Every row comes from one small tree of marks. Brackets hold a mark, then the marks that hang from it, in the order of their numbers. Every link used is in the known rows. Which tree was each row made from?
Known rows:
{j437 {j9 j936 j974 {j987 j593}}}: -12	-1	61	18	3	-1	15	16	2	4	31	-26	18	4	-5	-48	7	-38	-22	11	14	-28	32	20	-18	-15
{j437 {j9 j974 j987 j998}}: -16	17	70	18	6	7	13	11	14	18	20	-34	13	8	-20	-35	1	-42	-20	8	-2	-20	31	29	-13	-23
{j9 {j974 j885} j987}: -12	9	40	32	-3	8	10	-1	-17	18	10	-41	-13	0	-10	-35	8	-54	-19	24	16	-20	37	47	-36	-28
{j9 j437 j987}: -20	-4	59	11	-11	6	10	-11	-7	12	20	-22	-5	8	-9	-41	19	-44	-20	23	13	-31	34	51	-27	-18
{j936 {j9 j437 j974 j998}}: -20	15	55	24	12	8	21	30	2	11	7	-19	15	-1	-30	-34	-12	-48	-17	6	-5	-13	39	32	-4	-37
{j593 j613 j653}: 1	-18	38	5	12	23	9	-10	-35	15	12	-43	-19	5	3	-37	31	-56	-5	45	10	-40	46	24	-29	-9
{j437 {j9 j987 j998}}: -18	13	60	10	1	7	9	-1	19	17	29	-24	13	16	-15	-42	13	-43	-20	19	5	-31	26	33	-18	-18
{j936 {j9 j974}}: -5	-2	29	27	15	14	21	7	-17	8	6	-29	-5	-8	-15	-52	11	-62	-16	24	15	-26	42	33	-28	-33
{j9 j437 j998}: -22	-1	49	15	-5	5	13	-2	-2	11	17	-10	6	1	-17	-34	15	-43	-18	23	2	-29	36	38	-19	-24
{j936 {j9 j998}}: -14	3	30	16	15	12	20	6	3	7	20	-15	11	8	-18	-50	12	-58	-18	24	10	-31	35	29	-25	-30
{j991 j282}: 3	-24	36	17	2	10	10	-22	-19	14	10	-25	-25	9	-5	-52	47	-58	-15	41	12	-31	30	37	-35	-19
{j593 j653}: -4	-22	21	10	2	23	15	-21	-30	7	13	-36	-18	-2	-5	-44	33	-53	-9	41	13	-42	39	30	-40	-14
{j865 {j593 j613}}: -9	-14	39	7	8	22	18	-3	-33	23	8	-33	-17	7	16	-44	31	-53	-1	43	14	-43	48	30	-33	-6
{j987 {j593 j613}}: -5	-21	32	20	-3	5	16	-9	-34	0	24	-27	-16	4	9	-49	39	-56	-13	38	38	-44	49	34	-35	-6
{j9 j437 j936 j974 {j987 j593}}: -19	-7	71	16	-3	-7	19	19	-10	2	27	-20	13	2	-8	-40	4	-34	-26	4	9	-22	38	33	-19	-16
{j974 j885}: -10	-2	8	30	-8	12	6	-17	-20	14	11	-25	-14	-5	-4	-42	26	-59	-14	46	24	-36	36	43	-42	-28
{j885 j974}: -15	-13	13	34	-6	10	15	-11	-22	10	9	-29	-14	3	-19	-35	33	-56	-13	41	13	-37	37	45	-45	-24
{j865 j593}: -13	-19	21	11	-2	21	24	-13	-30	16	8	-26	-15	0	9	-51	34	-50	-6	39	17	-46	42	36	-45	-11
{j936 {j9 j987 j998}}: -18	10	52	10	16	9	21	9	12	9	28	-23	14	22	-18	-50	7	-54	-23	14	10	-27	31	37	-25	-26
{j936 j9}: -9	-6	17	18	10	15	17	-5	-11	7	15	-19	-4	1	-10	-59	22	-63	-15	36	22	-37	37	36	-34	-28
{j936 {j9 j974 {j987 j593}}}: -12	-2	43	26	5	4	31	15	-18	-4	21	-36	-2	10	-11	-56	9	-53	-21	7	33	-25	42	41	-31	-21
{j987 j593}: -10	-25	15	24	-14	4	22	-20	-31	-8	24	-20	-14	-3	1	-56	41	-53	-16	34	41	-46	43	41	-46	-12
{j865 {j593 {j613 j282} j653}}: -3	-16	60	2	4	34	19	11	-48	30	-2	-57	-25	21	29	-31	36	-54	3	47	-3	-33	43	23	-27	1

Which tree is each row?
-24	21	77	17	13	5	22	33	10	14	14	-27	18	12	-30	-32	-17	-43	-22	-4	-5	-8	36	39	-4	-32
{j936 {j9 j437 j974 j987 j998}}
-7	-12	61	10	-1	25	17	7	-38	30	2	-41	-22	17	30	-40	39	-59	-5	46	5	-33	42	30	-30	-6
{j865 {j593 {j613 j282}}}
-18	33	56	31	0	6	6	18	14	25	15	-38	12	8	-23	-25	-10	-43	-17	13	-1	-13	28	34	-12	-30
{j437 {j9 {j974 j885} j987 j998}}
-14	24	26	36	15	11	18	26	-2	15	5	-30	10	-1	-26	-33	-11	-59	-16	19	5	-12	37	31	-19	-43
{j936 {j9 {j974 j885} j998}}
-21	19	45	36	-6	4	10	19	-7	19	3	-24	5	-7	-25	-17	-9	-44	-16	17	-3	-11	38	39	-12	-36
{j9 j437 {j974 j885} j998}
-1	-25	31	11	1	15	19	-6	-44	0	20	-43	-19	8	7	-41	36	-50	-5	39	29	-43	50	26	-32	0
{j987 {j593 j613 j653}}
-13	25	44	29	13	6	1	27	18	24	15	-19	30	-6	-19	-26	-13	-44	-17	22	-16	-16	27	10	-6	-36
{j437 {j9 j936 {j974 j885} j998}}
-11	-14	56	17	3	-3	22	8	-15	-2	32	-25	7	3	-1	-50	16	-44	-27	11	18	-30	39	28	-34	-15
{j9 j936 j974 {j987 j593}}
-15	-5	50	9	-3	0	11	3	8	4	40	-18	19	13	0	-54	19	-39	-21	23	20	-39	27	24	-24	-10
{j437 {j9 j936 {j987 j593}}}
-15	-6	32	18	0	5	27	2	-13	-6	30	-27	0	17	-5	-61	22	-54	-20	19	40	-36	37	45	-37	-16
{j936 {j9 {j987 j593}}}
-23	10	81	17	-1	2	17	14	1	15	16	-26	7	6	-23	-26	-3	-38	-24	1	-5	-14	37	41	-13	-24
{j9 j437 j974 j987 j998}
-21	-2	58	6	8	1	8	10	11	12	25	2	26	0	-15	-35	6	-39	-22	22	-14	-28	31	21	-13	-26
{j9 j437 j936 j998}
-19	-6	62	25	-16	-3	23	7	-23	0	18	-32	-7	3	-11	-39	12	-38	-21	6	26	-23	43	50	-25	-14
{j9 j437 j974 {j987 j593}}
-15	8	43	30	1	3	2	18	-8	21	6	-17	10	-15	-13	-26	-7	-45	-17	26	-7	-16	35	29	-15	-36
{j9 j437 j936 {j974 j885}}
-20	-5	68	2	2	1	6	1	5	14	29	-10	14	8	-6	-42	11	-40	-25	22	-2	-31	29	35	-22	-20
{j9 j437 j936 j987}
-14	5	44	26	7	11	18	18	-12	10	1	-24	1	-9	-21	-42	-2	-52	-14	17	7	-18	41	38	-13	-35
{j936 {j9 j437 j974}}
-20	-9	57	6	4	-5	21	7	5	-2	46	-11	22	18	-5	-48	18	-40	-30	12	13	-35	32	25	-31	-11
{j9 j936 {j987 j593} j998}
-17	0	79	11	7	1	9	14	-1	16	19	-19	13	-1	-12	-36	-1	-39	-25	10	-10	-19	34	31	-16	-25
{j9 j437 j936 j974 j987}
-10	-5	54	16	20	4	15	11	1	11	22	-11	18	-7	-15	-39	6	-49	-24	17	-12	-25	36	13	-23	-29
{j9 j936 j974 j998}
-22	9	91	8	12	-3	12	25	15	17	24	-14	27	6	-21	-27	-11	-34	-29	0	-21	-14	32	25	-7	-26
{j9 j437 j936 j974 j987 j998}
